What can hang from each mark:
sogame: kegalop
doba: kegalop
mubiz: mukefes
fonu: doba piga sogame
mukefes: piga sogame
tula: fonu
kegalop: mubiz piga sogame tula

Every row comes from one small tree of marks. The marks that hang from a mark follow it in brackets, in alphabetical order. Every link used is in the known rows. Which tree was each row made from?
Known rows:
doba[kegalop[tula[fonu]]]: [-0.12 -0.16 -0.28 -0.12  0.08 -0.08 -0.14 -0.04 -0.07 -0.01  0.00  0.16
  0.15  0.15  0.10  0.12  0.12 -0.16  0.14  0.02]
mubiz[mukefes[piga sogame[kegalop[tula[fonu]]]]]: [ 0.18  0.04 -0.28 -0.26  0.13  0.03  0.01 -0.14 -0.10  0.07 -0.07  0.15
  0.07  0.15  0.11  0.33  0.10 -0.14 -0.05  0.11]
tula[fonu[doba[kegalop] sogame]]: [-0.29 -0.13 -0.08 -0.09  0.03 -0.11  0.16 -0.10 -0.07 -0.11  0.14  0.17
  0.14  0.10  0.29  0.25  0.04 -0.16  0.12  0.04]
tula[fonu[doba[kegalop[piga]]]]: [-0.24 -0.25 -0.03 -0.10  0.04 -0.17 -0.06 -0.04 -0.17 -0.04  0.00  0.11
  0.14  0.09  0.24  0.25  0.13 -0.12  0.08 -0.04]
fonu[doba piga sogame[kegalop[mubiz tula]]]: [-0.22 -0.06 -0.07 -0.16 -0.05  0.26 -0.29 -0.09 -0.26  0.06  0.27  0.15
  0.19  0.04  0.23  0.37 -0.12  0.15  0.41  0.06]
doba[kegalop[tula]]: [-0.06 -0.09 -0.20 -0.03  0.00 -0.02 -0.27 -0.09 -0.07  0.04  0.01  0.11
  0.19  0.18  0.07  0.08  0.02 -0.05  0.19  0.08]
doba[kegalop[mubiz[mukefes] piga sogame tula]]: [ 0.02  0.00 -0.43 -0.28 -0.07  0.15 -0.56 -0.04  0.03  0.12  0.07  0.22
  0.15 -0.04  0.18  0.28 -0.13  0.08  0.33 -0.14]
mukefes[piga sogame[kegalop]]: [ 0.00 -0.04 -0.03 -0.05 -0.03 -0.02  0.09 -0.12 -0.14  0.01 -0.18  0.00
  0.09  0.11  0.09  0.27  0.05 -0.16  0.03  0.12]
doba[kegalop[mubiz[mukefes]]]: [-0.15  0.11 -0.27 -0.18  0.00 -0.04 -0.30 -0.13  0.07  0.10  0.05  0.22
  0.16  0.07  0.03  0.23 -0.01 -0.15  0.10  0.00]
tula[fonu[sogame]]: [-0.10 -0.11 -0.07 -0.19 -0.01 -0.03  0.19  0.00  0.05 -0.10  0.13  0.12
  0.10  0.00  0.24  0.27 -0.04 -0.13  0.06 -0.01]
sogame[kegalop[mubiz[mukefes] piga]]: [-0.12 -0.07 -0.06 -0.30 -0.06  0.03 -0.31 -0.05 -0.05  0.16  0.02  0.13
  0.17 -0.05  0.12  0.38 -0.11  0.05  0.19  0.01]
doba[kegalop[mubiz[mukefes] piga]]: [-0.12 -0.03 -0.22 -0.23 -0.03 -0.01 -0.38 -0.02 -0.01  0.12  0.06  0.18
  0.15 -0.02  0.12  0.27 -0.04 -0.08  0.12 -0.09]
fonu[piga]: [ 0.03 -0.04 -0.01 -0.10 -0.03  0.08 -0.11 -0.13 -0.11  0.01  0.11  0.03
  0.09  0.08  0.17  0.21 -0.04 -0.03  0.02 -0.04]
kegalop[mubiz[mukefes] piga sogame tula[fonu]]: [ 0.11 -0.02 -0.40 -0.39 -0.02  0.16 -0.43  0.01  0.07  0.08  0.09  0.25
  0.10 -0.11  0.18  0.37 -0.06  0.06  0.24 -0.17]
doba[kegalop[mubiz[mukefes[piga]] sogame]]: [-0.03  0.14 -0.53 -0.17 -0.06  0.06 -0.13 -0.23  0.17  0.07 -0.06  0.20
  0.07  0.00  0.11  0.30  0.00 -0.16  0.13 -0.13]
fonu[doba[kegalop[mubiz tula]] piga sogame]: [-0.21 -0.02 -0.22 -0.09 -0.02  0.21 -0.36 -0.07 -0.24  0.01  0.33  0.20
  0.17  0.08  0.23  0.26 -0.07  0.01  0.35 -0.05]
mubiz[mukefes]: [ 0.10  0.10 -0.05 -0.17  0.00 -0.03 -0.13 -0.18  0.09  0.08  0.03  0.11
  0.11  0.10  0.11  0.21 -0.07  0.00 -0.08  0.08]
mubiz[mukefes[piga sogame]]: [ 0.26  0.19 -0.14 -0.12  0.04  0.01 -0.04 -0.16 -0.01  0.05 -0.07  0.07
  0.03  0.13  0.10  0.26  0.02 -0.15 -0.22  0.06]
doba[kegalop[sogame]]: [-0.11 -0.08 -0.24 -0.07 -0.10 -0.03 -0.03 -0.16  0.09 -0.04 -0.08  0.10
  0.14  0.05  0.20  0.19 -0.05 -0.09  0.21  0.00]
fonu[doba[kegalop] sogame]: [-0.24 -0.07  0.00  0.00 -0.03 -0.05  0.05 -0.14 -0.07 -0.07  0.12  0.12
  0.17  0.13  0.27  0.21 -0.05 -0.05  0.16  0.09]

Which tree is each row?
[-0.19 -0.16 -0.24 -0.27  0.02  0.13 -0.27 -0.03 -0.20  0.07  0.13  0.16
  0.15  0.03  0.10  0.33  0.07 -0.06  0.31 -0.05]	sogame[kegalop[mubiz tula[fonu[piga]]]]
[-0.06 -0.25  0.00 -0.19 -0.07  0.14 -0.15  0.06 -0.15  0.03  0.13  0.06
  0.20 -0.01  0.30  0.29 -0.21  0.18  0.34  0.05]	fonu[sogame[kegalop[piga tula]]]
[-0.17  0.09 -0.03 -0.28 -0.03  0.18 -0.11 -0.22 -0.12  0.08  0.31  0.19
  0.14  0.02  0.29  0.46 -0.18  0.09  0.19  0.05]	fonu[doba piga sogame[kegalop[mubiz[mukefes]]]]
[-0.07 -0.04 -0.28 -0.27  0.01  0.23 -0.21  0.05 -0.12 -0.02  0.34  0.21
  0.10 -0.04  0.19  0.31 -0.03 -0.07  0.25 -0.16]	kegalop[mubiz tula[fonu[piga sogame]]]
[ 0.07 -0.08 -0.28 -0.19 -0.02  0.07 -0.12 -0.09  0.07 -0.04 -0.02  0.13
  0.11  0.03  0.18  0.22  0.01  0.00  0.22 -0.02]	kegalop[sogame tula[fonu]]
[-0.01  0.06 -0.23 -0.33 -0.01  0.30 -0.30 -0.10 -0.11  0.12  0.35  0.22
  0.15  0.00  0.24  0.39 -0.21  0.13  0.27  0.00]	fonu[piga sogame[kegalop[mubiz[mukefes] tula]]]
[ 0.10  0.19 -0.40 -0.21 -0.08  0.12 -0.15 -0.20  0.19  0.08 -0.05  0.15
  0.05 -0.06  0.10  0.34 -0.04 -0.06  0.07 -0.11]	kegalop[mubiz[mukefes[piga]] sogame]
[-0.26 -0.11  0.14 -0.07 -0.07  0.00  0.09 -0.15 -0.10 -0.03  0.08  0.07
  0.19  0.08  0.27  0.32 -0.13  0.08  0.23  0.19]	fonu[doba sogame[kegalop]]
[ 0.14  0.12 -0.58 -0.30  0.02  0.15 -0.22 -0.14  0.14  0.07 -0.01  0.23
  0.04 -0.03  0.10  0.34  0.06 -0.07  0.11 -0.14]	kegalop[mubiz[mukefes[piga]] sogame tula[fonu]]
[ 0.20  0.18 -0.50 -0.21 -0.04  0.22 -0.39 -0.18  0.14  0.12 -0.01  0.19
  0.07  0.00  0.07  0.30 -0.04  0.04  0.17 -0.09]	kegalop[mubiz[mukefes[piga]] sogame tula]
[ 0.06  0.04 -0.23 -0.30 -0.12  0.13 -0.38 -0.06  0.10  0.09  0.03  0.16
  0.10 -0.14  0.19  0.37 -0.16  0.08  0.19 -0.14]	kegalop[mubiz[mukefes] piga sogame]
[-0.13 -0.07 -0.11  0.04  0.02 -0.03 -0.34 -0.16 -0.16  0.03  0.02  0.12
  0.20  0.23  0.10  0.11  0.06  0.03  0.21  0.14]	fonu[doba[kegalop[tula]]]
[ 0.06 -0.11 -0.21 -0.14  0.08  0.01  0.02 -0.05 -0.18  0.00 -0.14  0.08
  0.09  0.14  0.10  0.28  0.15 -0.17  0.08  0.10]	mukefes[piga sogame[kegalop[tula[fonu]]]]
[-0.36 -0.08 -0.20 -0.17  0.01  0.05 -0.01 -0.07 -0.17 -0.07  0.29  0.23
  0.12  0.02  0.28  0.35  0.05 -0.21  0.20 -0.12]	tula[fonu[doba[kegalop[mubiz]] piga sogame]]
[ 0.14 -0.11 -0.10 -0.34  0.09  0.04 -0.23  0.01 -0.18  0.08  0.01  0.15
  0.12  0.06  0.22  0.37 -0.04  0.00  0.07  0.09]	mubiz[mukefes[sogame[kegalop[piga tula[fonu]]]]]
[-0.26 -0.31  0.12 -0.21 -0.02 -0.03  0.14 -0.02 -0.17 -0.06  0.10  0.08
  0.15 -0.02  0.38  0.42 -0.05  0.04  0.21  0.04]	tula[fonu[doba sogame[kegalop[piga]]]]
[-0.01 -0.07 -0.32 -0.07 -0.07  0.06 -0.23 -0.14  0.03  0.00 -0.04  0.12
  0.16  0.11  0.18  0.14 -0.05  0.00  0.32  0.02]	doba[kegalop[sogame tula]]
[ 0.22  0.18 -0.42 -0.26  0.11  0.10 -0.28 -0.02 -0.05  0.08  0.00  0.23
  0.04  0.07  0.00  0.30  0.15 -0.22 -0.02 -0.04]	kegalop[mubiz[mukefes[piga sogame]] tula[fonu]]
[ 0.18 -0.05 -0.02 -0.25  0.02  0.11 -0.36 -0.02 -0.20  0.12  0.01  0.09
  0.16  0.09  0.20  0.32 -0.14  0.13  0.11  0.13]	mubiz[mukefes[sogame[kegalop[piga tula]]]]
[ 0.15 -0.15 -0.16 -0.15 -0.11  0.15 -0.37 -0.01 -0.03  0.02 -0.02  0.05
  0.13 -0.03  0.24  0.23 -0.15  0.19  0.28 -0.07]	kegalop[piga sogame tula]
[-0.12 -0.06 -0.27 -0.23 -0.02  0.11 -0.19  0.11  0.00 -0.02  0.19  0.23
  0.14 -0.04  0.11  0.27 -0.01 -0.09  0.29 -0.06]	kegalop[mubiz tula[fonu[sogame]]]
[ 0.10 -0.04  0.08 -0.25 -0.01  0.01 -0.15 -0.06 -0.14  0.09 -0.03  0.06
  0.13  0.04  0.22  0.37 -0.14  0.01  0.02  0.11]	mubiz[mukefes[sogame[kegalop[piga]]]]
[-0.14  0.01 -0.32 -0.34  0.01  0.04  0.19 -0.10  0.09  0.04  0.10  0.21
  0.08 -0.04  0.17  0.45 -0.01 -0.18  0.07 -0.03]	tula[fonu[sogame[kegalop[mubiz[mukefes[piga]]]]]]
